Every row comes from one small tree of marks. The marks that hang from a mark follow it in brackets, in the order of their numbers. Every link used is in the known rows. Which tree was each row made from?
Known rows
q_192{q_721}: [ 0.14  0.48  2.02 -0.42  0.53  0.30  0.02 -0.15  1.07 -1.24  0.83 -1.48
 -1.10 -2.31 -0.05  2.08  0.80  1.12 -0.09 -1.93  0.46  2.52]
q_192{q_32}: [-0.82  0.29  2.46  1.23 -0.65 -0.48 -0.49 -3.91  0.63 -0.10  0.32 -2.92
  3.81  3.18  1.99  1.63  2.30  0.76  4.21  0.51  0.17  3.70]
q_32{q_192{q_721}}: [-0.70 -0.91 -0.61 -2.30  1.37  0.60 -1.84  1.83  0.78  0.43  1.71 -0.61
 -1.94 -1.87 -1.20  1.36 -0.36  2.95  0.44 -2.18 -1.49  1.53]
q_324{q_66 q_107 q_721}: [ 1.29  3.27  1.35  2.92  2.21 -5.34  0.59 -1.70  3.58  3.41 -4.53  1.86
  4.47  3.20 -0.42 -1.88  1.46 -2.27 -1.16 -0.07  0.39  3.54]
q_32{q_192{q_291{q_814} q_721{q_324}}}: [-1.33 -3.20 -0.56 -4.25  1.58  2.93 -2.44  4.22 -1.68  0.13  2.99 -0.21
 -5.58 -4.29 -1.58 -1.31 -2.97  1.16 -5.54 -0.55  0.57 -2.65]
q_721{q_324{q_66 q_107}}: [ 4.36  3.55  2.48  1.25  3.04  2.96 -0.18  0.44  3.06 -0.11 -4.09  1.53
  3.01  0.01  1.27 -2.59  2.36 -1.90  0.12  2.28  0.49  1.60]
q_32{q_192}: [ 0.76 -0.65 -1.57 -0.83  0.17 -0.32 -0.80  0.64  3.10  0.92 -1.18 -1.65
  1.01  1.46  0.70  0.11  2.12  2.56  3.40 -1.68 -1.30  1.49]
q_814{q_324}: [ 1.20  1.36  0.85  1.47 -2.64  0.73  2.22 -0.67  1.27 -2.22 -1.60 -1.87
 -0.24  1.19  1.04  1.18  1.45  0.90  4.86 -2.22 -1.74 -0.74]
q_107{q_324}: [ 1.48 -1.64 -0.45  0.21 -0.99 -0.56  1.60 -1.65  3.43 -2.04 -3.48 -4.39
  3.95 -2.73  0.51  0.36  4.03 -0.09  4.14 -0.08 -0.10  2.23]
q_324{q_107}: [ 1.94  2.78  3.45  3.59 -0.64 -0.79  2.64 -2.11  4.43  0.50 -4.92 -0.75
 -0.37  0.43  0.72  0.18  3.66  0.07  2.19  0.39 -0.87  2.89]
q_814{q_324{q_66 q_107}}: [ 2.21  3.43  0.90  2.98  0.02  0.50  2.52 -0.93  2.55 -1.02 -3.12  0.62
  0.67  2.84  0.00 -1.26  1.67 -0.83  2.66  0.55 -1.55  0.75]
q_291{q_192}: [ 3.07  0.83 -0.91  2.05 -1.12 -0.24  1.22 -1.64  1.83  0.30 -0.81  0.36
  3.18  0.60  1.06  2.26  3.27  0.10  4.35 -0.32 -0.28  0.60]
q_721{q_324{q_66}}: [ 3.54  2.12  1.26 -1.37  2.89  3.01 -1.05  1.11  1.92 -1.23  0.22 -0.07
  5.47 -0.57  1.98 -1.95  2.20 -1.24  0.36  0.12  1.56  1.02]
q_107{q_324{q_66}}: [ 2.08 -0.20 -2.59 -1.32  1.46 -0.85  1.52 -1.74  4.03 -2.20 -1.42 -2.75
  7.15 -0.82  0.81 -1.82  3.77 -1.46  1.90  0.34  0.24  2.62]
q_107{q_324{q_721}}: [-0.04 -1.32 -0.97  0.32 -0.28 -5.67  0.35 -0.85  2.40  0.55 -4.48 -2.22
  5.09 -2.21 -0.41  0.35  2.55 -1.07  2.21 -0.66  0.52  2.36]
q_32{q_192{q_291}}: [-0.74 -2.16 -1.22 -0.82  0.51  0.10  1.30  0.42  0.66 -1.00  0.63 -1.74
 -0.05  1.24 -0.78  0.49  2.18  0.39  1.48 -2.37 -1.66  1.70]
q_291{q_192{q_721{q_324{q_66 q_107}}}}: [ 4.51  3.24  0.44  1.41  3.52  4.74 -2.05  2.68 -1.20  0.71 -0.99  5.21
  0.63 -2.75 -0.70  0.48  0.28 -1.93 -1.87  3.12  0.47  0.60]
q_32{q_192{q_721{q_324}}}: [ 1.22 -0.78 -0.04 -2.79  2.23  4.03 -3.81  4.93 -1.04  0.59  0.97  0.43
 -1.32 -4.01 -0.07  1.07 -1.21  2.40  0.13 -0.58  0.32  0.19]
q_291{q_192{q_721{q_324}} q_814}: [ 2.27 -0.65 -0.80 -1.45  0.39  3.05 -1.80  2.26 -0.89  1.53  1.32  2.34
 -2.42 -4.14  0.77  0.60 -1.37  0.81 -2.80  1.41  2.56 -3.22]

Which tree is each row?
[-2.94 -2.00  1.53 -0.34 -1.65 -1.00  1.28 -4.50 -0.71 -0.17  2.46 -3.37
 -0.10  2.81  1.01 -0.82  0.70 -0.06 -1.11  0.15  0.79  1.26]
q_192{q_32 q_291{q_814}}
[-5.08 -1.86  0.78  0.89 -3.35 -4.77  1.00 -2.65 -3.65  0.83  0.92 -1.22
 -0.68  4.11 -0.49  0.20 -2.54 -0.90 -0.25 -0.46 -0.25 -1.39]
q_192{q_32 q_291{q_814{q_324{q_721}}}}
[-2.54 -2.89 -2.85 -1.43 -2.81  0.22  2.26  1.43 -0.43 -0.57  0.83 -1.80
 -5.15  1.77 -0.46 -1.59 -1.71  1.74  0.08 -1.76 -1.99 -3.54]
q_32{q_192{q_291{q_814{q_324}}}}
[-3.24 -3.12 -2.88 -2.46 -1.38  1.26  0.51  2.36 -2.53 -1.27  3.96 -0.97
 -8.27 -1.37 -2.36 -0.44 -3.87  2.22 -2.61 -1.77 -1.76 -3.56]
q_32{q_192{q_291{q_814{q_324}} q_721}}
[ 0.52 -0.71 -2.28 -0.44  2.06 -5.53 -0.33 -1.31  2.68  0.01 -2.27 -1.18
  8.24 -0.17 -0.59 -1.85  2.15 -2.44  0.54 -0.31  0.94  3.08]
q_107{q_324{q_66 q_721}}
[-0.84  0.74  3.74 -0.82  1.77  4.67 -4.00  0.79 -2.48 -1.00  2.81 -0.84
  0.72 -2.11  1.34  2.21 -0.83  0.72  0.85  1.32  1.08  2.16]
q_192{q_32 q_721{q_324}}
[ 0.95  1.29 -5.03  0.43 -0.85 -5.14  0.85 -0.69 -0.29  2.86  1.31  3.72
  2.68  3.31 -0.05 -1.99 -2.26 -0.85 -0.37  0.64  0.69 -3.48]
q_291{q_192 q_814{q_324{q_66 q_721}}}
[-0.67 -2.38  0.33 -2.75  2.58  4.66 -2.57  5.16 -3.23 -2.10  2.36  0.52
 -3.80 -3.86 -1.51  1.80 -0.94  0.28 -1.53 -1.30 -0.32  0.08]
q_32{q_192{q_291 q_721{q_324}}}
[ 0.87 -0.25 -0.59 -0.67 -0.41 -0.54  0.36 -0.30  0.45  1.56  2.09  0.97
 -2.76 -1.54 -0.18  0.97 -0.91  1.68 -2.00  0.36  1.23 -1.41]
q_291{q_192{q_721} q_814}
[ 0.05  1.34 -0.67  4.39 -3.88 -0.22  1.21 -2.96 -1.01  2.80 -1.93  1.36
 -3.20  4.00  1.17  0.35 -0.86  1.01  3.98  3.81 -1.54 -2.85]
q_291{q_192{q_32} q_814{q_324{q_107}}}
[ 0.35  1.95 -1.73  0.75  0.43 -3.73  0.52 -0.01  0.09  0.11 -0.82  1.59
  4.92  3.00 -0.24 -1.15 -0.65 -1.61  1.52 -1.90 -0.30  0.21]
q_814{q_324{q_66 q_721}}
[-3.62 -2.72 -3.41 -1.32 -2.29 -4.72  0.75  1.94 -1.10  1.81 -0.38  0.20
 -3.74  1.73 -1.93 -1.22 -3.07  0.84 -1.41 -1.76 -1.25 -3.63]
q_32{q_192{q_291{q_814{q_324{q_721}}}}}
[-1.12  0.67 -0.25  0.24 -3.00 -5.29  1.34 -0.81  1.55  2.03 -2.52 -0.46
 -1.08  1.24  0.33 -1.36 -2.07  1.09  0.04 -1.81  0.44 -2.92]
q_291{q_814{q_324{q_721}}}
[-5.05 -2.31  1.17 -0.89 -2.47  0.93  1.24 -1.30 -4.71 -2.20  5.30 -2.18
 -4.84  1.19 -1.00  0.95 -3.32  0.54 -1.73 -0.60 -0.19 -1.07]
q_192{q_32 q_291{q_814{q_324}} q_721}
[ 0.19  3.49 -0.04  2.88  0.17 -3.69  1.32 -0.27  1.40  1.33 -4.21  2.76
  1.71  3.27 -0.79 -1.53 -0.23 -2.11  1.35 -0.18 -1.09  0.97]
q_814{q_324{q_66 q_107 q_721}}
[-1.62  0.54  5.62  1.65  1.64  4.71 -1.22  0.73 -4.19 -2.02 -0.07  0.36
 -3.10 -1.88 -0.96  2.31 -0.62 -1.93 -1.48  1.97 -0.22  2.59]
q_192{q_32 q_291 q_721{q_324{q_107}}}
[-0.03 -0.67  1.31 -4.09  3.47  2.41 -0.43  2.19 -1.41 -2.08  4.54  0.42
 -0.78 -3.08 -0.82 -2.84 -1.64 -1.58 -7.76 -0.25  2.34 -1.13]
q_192{q_291{q_814} q_721{q_324{q_66}}}
[-1.00 -0.36  0.26  1.02  0.21  1.20 -1.72 -1.73 -3.09  0.21  3.88  0.56
  1.58  0.82  0.33  4.76 -0.14  0.50  2.70  0.88 -0.38  2.43]
q_291{q_192{q_32 q_721}}
[-2.54 -0.51 -2.62  2.02 -3.73 -3.68 -0.60 -2.58 -3.12  3.44  0.75  1.87
  0.67  4.53  0.81  1.18 -2.66  0.63  2.90  1.15  0.35 -3.61]
q_291{q_192{q_32} q_814{q_324{q_721}}}
[-0.21 -0.64 -0.95  0.83 -2.48 -1.12 -0.40 -3.92  0.08  2.80  1.92 -0.16
  1.43  3.89  2.31  0.79  0.85  1.42  2.25  2.18  1.00 -0.43]
q_291{q_192{q_32} q_814}
[-2.53 -0.47 -0.12  0.34 -3.25 -4.91  2.61 -0.61 -0.83  0.04 -1.29 -0.96
 -2.31  1.27 -0.99 -1.30 -1.73 -1.30 -2.22 -2.45  0.18 -2.72]
q_192{q_291{q_814{q_324{q_721}}}}
[ 3.09  3.13  3.21  0.09  4.65  3.91 -1.11  2.54  1.34 -0.83 -1.53  2.40
  0.03 -2.44 -0.57 -1.20  0.34 -1.34 -2.76  1.97  0.45  1.88]
q_192{q_721{q_324{q_66 q_107}}}
[ 1.50  1.27 -1.25  3.90 -3.66 -0.24  3.26 -1.28  2.22  1.67 -4.26  1.80
 -4.82  1.60  0.13 -0.65  0.59  1.12  2.37  2.13 -1.18 -3.62]
q_291{q_192 q_814{q_324{q_107}}}
[-1.93 -0.54  4.17 -0.81  1.77  5.07 -2.01  1.11 -5.42 -3.08  3.78 -1.02
 -0.07 -2.01 -0.27  3.29 -0.86 -1.60 -0.97  0.13  0.84  2.21]
q_192{q_32 q_291 q_721{q_324}}
[ 3.01 -0.14 -1.38 -2.89  2.79  3.02 -2.67  1.95 -0.81  0.83  3.69  3.68
  0.83 -3.11  0.85 -1.52 -1.79 -0.06 -4.26  2.44  2.63 -2.72]
q_291{q_192{q_721{q_324{q_66}}} q_814}
[-0.76 -1.76  2.41 -2.47  0.84  2.89  0.00  2.18 -1.66 -1.95  2.10 -0.85
 -4.19 -4.49 -0.09 -0.57 -1.42 -0.13 -5.63 -0.55  2.09 -1.61]
q_192{q_291{q_814} q_721{q_324}}
